Known rows, with every step that occurs
doroser-luda-meniv: [-4.122 -2.387 -0.681 -1.277 -2.791 -4.129 -0.695 -3.114  1.985 -3.645
  0.819 -0.400  0.090  3.594  1.910 -3.240 -5.746 -0.836 -3.006 -1.581]
tinuv-doroser-luda: [-3.889 -3.019  5.093  4.202  1.479 -1.599 -1.600  0.290  1.501 -2.737
  1.200  0.838  4.634 -0.472  2.278 -5.178 -6.471 -2.649 -3.552  0.249]
pima-dofib-meniv-tinuv-doroser-luda: [ 0.880  0.168  1.180  0.605  1.856 -0.306 -0.688  3.817 -0.741 -0.908
  0.566  0.608  3.705  2.676  0.361 -4.328 -1.411 -2.046  1.060 -4.715]
tinuv-doroser-pima-dofib-meniv-luda: [-1.726 -2.180  2.527  3.098  4.960  1.721 -2.472  3.694  2.147 -0.970
  3.421 -0.840  4.188 -2.376  3.930 -1.115 -1.476 -0.680 -1.192 -0.036]
dofib-meniv-tinuv: [-0.141  2.581 -2.435 -1.152 -1.004  0.056  1.644  0.804 -1.116 -2.628
 -0.531  0.071 -1.893  4.938  0.697 -2.391 -2.250  1.625  1.700 -5.847]
luda-meniv-tinuv-doroser-pima-dofib: [-0.151  1.780 -1.505 -2.535  1.470 -1.329  0.904  3.612  1.568  1.522
  2.286  1.249  0.880  2.477  5.355  1.290 -0.822  1.041  0.066 -4.781]
luda-doroser: [-3.152  2.481  1.642  1.142  0.460 -3.701 -1.040  0.963 -0.162 -0.092
 -1.111 -3.886 -4.110 -1.178  2.662 -3.057 -3.688  1.538  0.327 -2.304]
luda-meniv: [-2.093  0.864 -1.777 -0.017 -0.936 -3.296 -0.333 -0.083  2.711 -0.848
  1.780  0.737 -4.479  4.727  5.302  0.065 -2.759  3.353  1.743 -4.301]
meniv-dofib-pima: [ 3.848  0.077  0.758  2.111  0.274  0.759 -2.563  0.242 -0.705 -3.469
  1.910 -0.912 -0.181  0.148  2.807 -4.791  0.131 -0.927  0.250  0.707]
pima-dofib-meniv-luda-doroser-tinuv: [-0.044  2.721  0.750 -0.817  3.173  0.333 -1.411  3.798 -0.397 -1.466
  0.693 -0.633  1.506  1.857  2.863 -2.663 -0.178  0.421  1.738 -2.919]
meniv-tinuv-doroser-pima: [ 1.677  2.227  0.001 -1.004  3.307  1.068  3.053  3.914  0.990 -1.075
  2.353 -1.202  3.167 -1.734  0.252 -2.187 -2.615 -1.642 -2.419 -1.984]
rirem-pima-dofib-meniv-luda: [-0.228  3.674 -4.007 -0.972  3.960 -2.714  1.680  1.816  1.677  2.558
  2.488 -0.960 -1.729  1.098  0.249 -5.469  2.311  1.464 -0.197 -0.454]
doroser-tinuv: [-0.404  3.441  1.260  0.879  1.020  1.526  2.761  3.468  4.050 -1.175
  0.974 -4.346  0.541 -0.653  1.723 -2.890 -2.252  0.519 -3.221 -1.543]
pima-doroser-luda: [-1.172 -3.457  2.885  1.926 -1.477 -2.125  0.253  1.856  1.412 -4.603
  2.170  2.642  1.735  0.259 -0.906 -6.684 -5.328 -2.600 -0.576  1.105]
rirem-pima-dofib-meniv-tinuv-doroser-luda: [-0.895  2.336 -2.609 -0.656  2.814 -2.788  1.890  2.925  1.103  4.354
  1.071 -1.151  1.350  0.647 -0.079 -6.011  1.693 -0.448 -2.291 -1.231]
meniv-luda: [ 0.890  3.513 -0.947 -1.896  4.440 -0.825  1.260 -1.467  1.014 -8.343
  4.324  2.041 -0.748  1.365  1.156 -3.936 -4.563  0.374  0.202  2.013]
rirem-pima-doroser: [-0.435  1.910 -2.330  0.955  1.775 -3.465  3.248  3.056  2.950  2.734
  2.897  0.386 -2.896 -0.879 -0.326 -6.729  0.554  1.144 -0.825  1.620]
tinuv-doroser-luda-meniv-dofib-pima-rirem: [-3.056 -2.218  4.774  3.293 -0.227 -2.902 -3.206  0.437  0.643 -1.519
  2.458  2.639  5.876  1.719  4.412 -4.405 -4.849 -1.268 -3.459  0.882]
doroser-pima: [-0.151 -1.734 -2.599  1.143  1.596  0.370 -0.164  0.977  4.811 -2.582
  3.759 -7.111 -2.411 -3.095 -0.795 -1.229 -1.610  0.500 -1.757 -0.273]
tinuv-doroser-luda-meniv-dofib-pima: [-3.693 -3.298  4.373  2.979  0.182 -1.479 -3.384  0.129  0.404 -1.105
  1.189  2.119  5.065  0.933  5.524 -2.882 -4.371 -1.616 -3.175 -0.047]
rirem-pima: [-0.818  3.346 -3.967  0.623  2.371 -3.764  3.225  0.448  3.473  2.455
  2.365 -2.888 -4.256 -0.327 -0.752 -5.996  0.132  1.896 -1.872  0.254]
meniv-dofib: [ 2.810 -0.360 -0.548  0.426  0.202  0.534 -0.675 -0.651  0.394 -4.550
  1.119  0.723 -0.826 -0.801  5.490 -5.758 -0.345 -2.366  0.303  0.930]
doroser-luda-meniv-tinuv: [-2.528 -0.590 -1.580 -3.802 -2.513 -3.515  1.190 -2.210  0.999 -3.373
  0.603 -0.021  1.388  3.725  1.223 -3.199 -5.570 -1.541 -3.318 -2.308]

Rows
[-1.811  5.854  0.682 -3.835  3.966 -0.577  1.140  0.508 -0.126 -4.498
  1.438 -0.931  0.435 -1.159  4.218 -2.233 -3.516  0.767 -1.743  2.120]  meniv-luda-doroser-tinuv
[ 2.866  3.466  2.221  5.430 -0.162 -3.947 -1.567  2.432  1.442 -3.173
  6.057 -2.789 -0.335  3.891 -6.475 -6.279 -4.555  3.690  0.214 -0.547]  dofib-pima-rirem
[-1.712  3.362 -1.200 -3.625  4.171 -1.190 -0.254 -0.661  0.297 -5.268
  2.810 -2.239 -0.974 -2.343  2.946 -1.408 -3.199  0.704 -1.139  2.653]  meniv-luda-doroser-pima
[ 0.566  1.865  1.618 -1.297  2.017 -0.594  3.048  2.265 -0.387 -2.750
  1.143  1.204  4.794  0.332 -0.286 -4.876 -5.012 -3.295 -3.283 -1.980]  meniv-tinuv-doroser-luda
[ 1.377 -1.255 -3.027 -0.425  2.157  1.485 -0.520  3.604  2.749 -0.678
  3.017 -5.942  0.185 -1.619 -0.782 -0.832  0.980 -0.201 -0.161 -2.828]  doroser-pima-dofib-meniv-tinuv
[ 3.043 -1.995  2.193  1.714 -0.899  0.650 -2.701  1.128 -1.008 -3.891
  1.950  1.227  2.159 -0.406  2.413 -5.847 -0.561 -2.569 -0.282  2.287]  meniv-dofib-pima-doroser-luda
[-1.872 -1.690 -0.075 -1.338 -3.842 -4.180 -2.223 -2.753  0.741 -3.981
  1.990  0.315  2.117  3.786  2.395 -4.935 -4.367 -0.994 -3.183  0.577]  doroser-luda-meniv-dofib-pima-rirem
[ 0.233  3.553 -3.130 -3.491 -0.348 -2.613  2.452  1.213  1.163 -0.635
  1.537  1.413 -2.729  4.906  3.941  0.311 -2.229  2.257  1.209 -5.372]  luda-meniv-tinuv
[-2.023  1.633 -1.766 -0.883  0.984 -0.118 -0.707 -1.767 -0.311 -6.140
  1.356  1.807 -1.980  4.912  2.938 -1.963 -3.078  2.574  2.129 -1.969]  dofib-meniv-luda
[-3.877  3.418 -0.658 -2.132  0.702  0.029 -0.782 -0.419 -1.155 -3.402
 -0.602 -0.170 -1.145  3.111  5.078 -0.976 -2.565  2.939  0.572 -1.885]  dofib-meniv-luda-doroser-tinuv
[-1.525  5.118 -3.186 -2.103  3.728 -2.278  1.866  3.108  1.352  4.525
  0.878 -2.598 -0.789 -0.336  2.039 -4.401  2.976  1.646 -1.578 -0.284]  rirem-pima-dofib-meniv-luda-doroser-tinuv
[-2.288 -2.715 -0.344 -1.564 -3.122 -2.966 -2.298 -3.137  0.675 -3.561
  0.675 -0.079  1.490  2.935  3.529 -3.407 -3.753 -1.552 -2.975 -0.210]  doroser-luda-meniv-dofib-pima
[ 1.007  0.036 -2.009  1.570  0.258 -2.330  0.142  1.535  5.118 -3.423
  6.472 -6.095 -0.726 -1.578 -3.064 -4.230 -2.704  1.523 -2.110  1.606]  doroser-pima-rirem
[-0.550  2.860 -1.573 -2.297  0.106 -2.704  1.379  2.650  1.885  0.551
  3.475  1.499  0.646  3.397  4.458  0.187 -2.314  2.085 -0.592 -3.440]  luda-meniv-tinuv-doroser-pima-rirem
[ 1.320  1.142 -0.128  0.341  3.377 -0.036 -1.591  2.553 -0.029 -3.531
  2.254  1.102  0.616  3.290  1.161 -3.726 -0.701  0.196  3.181 -3.068]  pima-dofib-meniv-luda
[-2.560  0.229 -2.479 -0.915 -0.120 -4.745  2.696  1.234  2.893  2.814
  2.270  0.908 -1.475  0.257  0.667 -5.959 -0.382  0.477 -2.579  1.934]  rirem-pima-doroser-luda-meniv
[-1.904  1.378 -0.866 -1.516  1.405 -1.288 -1.514  3.384 -0.288  1.826
 -0.552 -6.721 -1.558 -3.060  2.139 -0.468 -0.166  0.661 -0.237 -2.941]  luda-doroser-pima-dofib-meniv-tinuv
[-5.020 -2.944  4.146  2.934  0.490 -2.439 -1.948 -0.049  1.630 -1.290
  1.088  2.046  3.956  1.367  4.897 -2.859 -5.732 -1.311 -3.076 -0.973]  tinuv-doroser-luda-meniv
[-0.771  3.246 -1.684  0.104  1.962 -1.783  4.268  4.482  3.812  4.050
  2.365 -0.902 -1.162 -1.814  0.661 -5.868  1.446  1.194 -2.756  1.731]  rirem-pima-doroser-tinuv
[ 0.345  0.543  3.426  2.035  0.306  1.079  2.373  6.216  3.002 -1.362
  2.210  1.228  1.374 -0.911  1.576 -4.288 -2.150 -0.288 -0.478 -0.011]  pima-doroser-tinuv
[-3.736  4.212  2.322 -0.166  0.458 -1.397  0.410  3.189  0.763  1.797
 -1.830 -5.711 -1.469 -2.462  4.130 -1.958 -2.502  1.445 -2.266 -1.997]  luda-doroser-tinuv
[ 0.761  3.982 -4.277 -1.226  3.070 -2.647  2.796  3.264  1.390  4.285
  1.516 -1.906 -1.718  1.249 -0.792 -5.679  2.823  1.012 -0.384 -2.267]  rirem-pima-dofib-meniv-tinuv
[ 0.144  1.811  0.584  0.036  3.142 -0.760 -1.947  2.640 -0.850 -2.325
  1.152  0.383  0.249  2.559  2.156 -3.177 -0.802  0.432  3.047 -3.207]  pima-dofib-meniv-luda-doroser
[-1.207 -2.136  1.516 -1.237 -2.289 -2.529  1.219  2.262  0.900 -3.050
  1.809  4.207  1.875  2.118  1.165 -4.441 -4.379 -1.837 -0.476 -0.499]  pima-doroser-luda-meniv-tinuv
[-1.852 -0.031 -2.493 -1.732 -0.344 -3.908  2.078  0.898  2.231  2.441
  2.037  1.766 -0.596 -0.284  2.651 -6.497  0.949 -0.608 -2.676  2.792]  rirem-pima-doroser-luda-meniv-dofib
[ 0.041  3.444 -2.792 -0.118  3.779 -2.308  2.323  3.893  1.264  5.019
  1.588 -0.900 -0.059  0.667  0.348 -5.314  2.652  0.630 -0.881 -1.994]  rirem-pima-dofib-meniv-tinuv-doroser
[ 1.052 -0.227  2.535  1.825 -1.214 -1.739 -1.069  3.246 -0.223 -1.847
  3.113  0.419  1.802  2.941 -3.284 -3.106 -3.620  0.760 -0.487 -1.465]  dofib-pima-doroser-luda-meniv-tinuv
[-4.122 -3.458  3.980  2.221  0.226 -1.561 -2.427 -0.378  0.897 -1.600
  0.695  2.824  4.696  0.642  6.948 -3.462 -4.711 -2.280 -3.213  0.049]  tinuv-doroser-luda-meniv-dofib
[ 0.380  0.423 -1.342 -0.287 -1.444 -1.586 -2.459 -0.077  0.571 -0.715
  1.741  1.468 -2.368  3.946  7.142 -0.153  0.219  2.337  1.465 -2.385]  luda-meniv-dofib-pima
[-0.902  2.825 -0.958 -1.978  0.681 -2.102  1.661  2.208  0.826  0.637
  1.461  2.911 -0.208  4.222  5.742  0.452 -2.527  1.833  0.514 -4.978]  luda-meniv-tinuv-doroser
[-3.278  2.595 -1.653 -1.800  0.160 -1.631 -1.666 -0.843 -0.632 -4.388
  1.645 -0.686 -1.322  3.036  3.115 -1.715 -2.758  3.406  1.003 -0.452]  dofib-meniv-luda-doroser-pima-rirem
